Each row was made from one walk, in order. Every step used is in the known rows, and no mark comes twice. Write each row's walk.
In the rows, 128 means zero.
Known rows
K, Q, X, H, L: [103 171  94 132 107 145 125  70 137 150 117  43  63 132 213 140 154 141
 127]
P, Q, X: [103 137 106 159 126 162 118 130 109 132 126 101 103 118 156 139 126 142
 111]
H, L: [120 129 126 110 144 105 137 113 138 141 152  97 111 146 154 140 151 126
 129]
H, L, Q: [115 119 102 118 119 121 152 102 147 148 126  93 115 134 144 138 163 123
 121]
H, L, Q, X: [102 136  93 116 115 141 146 101 135 135 129  80  86 140 171 123 176 138
 119]
X, H: [119 139 111 136 122 141 131  93 140 137 120  93 133 126 130 129 141 144
 142]
L, Q, P: [110 131  87 110 101 179 147 102 122 138 116 141 118 118 136 140 142 117
 116]
K, Q, X, P, L: [ 88 170  67 112  92 197 129 106 123 118 109 126  38 126 215 129 140 119
 121]
Q, X, P, L: [ 83 155  72  96 118 190 139 114 123 105 137 133  61 146 184 114 164 133
 134]
H, L, Q, X, P, K: [ 78 147  54 107  99 154 184 111 164 132 108 109  85 134 164 105 158 116
 149]
K, Q, P: [120 157 108 117  99 171 122 108 114 146 114 137  91 110 174 156 106 103
 112]
L, Q, P, K: [ 95 147  60 112  95 196 167 114 143 140 102 145 145 115 116 121 122 108
 144]
Q, X, P: [105 143 108 116 114 145 140 128 124 112 122 142  71 131 166 114 145 128
 127]
X, Q, P, L: [ 81 142  72 114 115 222 142  85 118 135 161 134  85 136 171 179 142 124
 106]
Q, X: [116 146 119 126 123 148 122 126 115 118 128 116  98 134 153 113 143 142
 125]
Q, X, P, L, H: [ 92 154  53  87 120 206 142  85 145  97 155 109 109 146 191 102 179 142
 125]
L, Q, P, X: [ 94 142  51 115 100 187 158  82  99 121 113 159 141 122 138 142 154 121
 109]
X, Q, P: [105 132 108 132 113 179 144 100 120 140 148 145  93 120 153 181 125 118
 100]
P, K, Q: [118 157  96 145  96 151 138 131 150 142  89 123 133 106 139 123  84 104
 144]

Which walk is each row?
[ 88 138  45 132 112 142 165  45 137 137 116  77 141 135 149 142 187 142
 129]
P, X, H, L, Q
[ 99 157  85 106 119 181 153 128 132 136 126 147 139 127 126 120 108 110
 151]
Q, P, K
[ 90 127  57 106  97 185 158 101 148 120 110 141  94 126 150 129 163 117
 129]
X, P, L, Q
[108 168  53  88 105 233 124  66 133 129 145 106 130 125 200 143 141 117
 111]
K, Q, P, L, H
[ 90 147  60 114 103 207 135 100 125 117 119 100  94 137 161 111 176 145
 123]
P, L, Q, X
[101 132  85 122  90 161 155 113 135 118  99 139  74 119 157 115 159 128
 118]
L, Q, X, P
[100 127  86 164 113 152 150  90 113 118 136 145 130 124 136 172 134 132
  97]
P, X, Q
[115 138  73  99 134 189 130  86 147 112 160  95 167 143 153 116 163 142
 126]
P, L, H
[ 98 157 100 117 132 139 136  78 135 139 142  50  86 150 182 128 179 156
 140]
Q, X, H, L
[101 145  77 142  93 176 139  79 139 131  96  77 108 120 146 115 170 158
 131]
L, Q, X, H
[ 90 133  82 105 105 137 164 101 144 130 119 108  57 137 184 125 179 124
 121]
H, L, Q, X, P
[ 94 146  87 166 120 174 122  92 122 141 116  68 108 115 158 141 140 156
 127]
P, Q, X, H
[ 85 147  57 125  84 178 175 125 155 118  85 140 102 116 137  94 138 119
 146]
L, Q, X, P, K
[ 85 179  51 114 109 168 146  40 109 147 126  92 100 129 204 171 151 120
 119]
K, Q, P, X, H, L
[ 76 158  40 102 105 186 180  64 163 161 116  80 131 131 146 132 157 122
 159]
X, H, L, Q, P, K
[ 90 157  81 119 107 162 160 137 143 115 110 144  97 129 146  96 123 119
 154]
Q, X, P, K
[ 92 143  66 100 111 170 160  54 145 160 129  78 105 132 165 154 177 130
 132]
X, H, L, Q, P
[111 170  96 149  91 168 115  83 128 138  95  73  81 113 186 131 133 143
 126]
K, Q, X, H
[ 91 142  53 103 118 239 146  56 141 124 181 112 132 137 178 167 160 133
  98]
X, Q, P, L, H
[106 156 102 134 117 160 126  92 127 126 122  83 104 133 156 115 156 158
 138]
Q, X, H
[ 98 185  70 151  86 185 136  96 147 140  83  76 107 111 166 110 111 135
 154]
P, K, Q, X, H
[101 133  85  92 117 155 156  89 132 151 138 112 100 135 162 151 163 114
 117]
H, L, Q, P
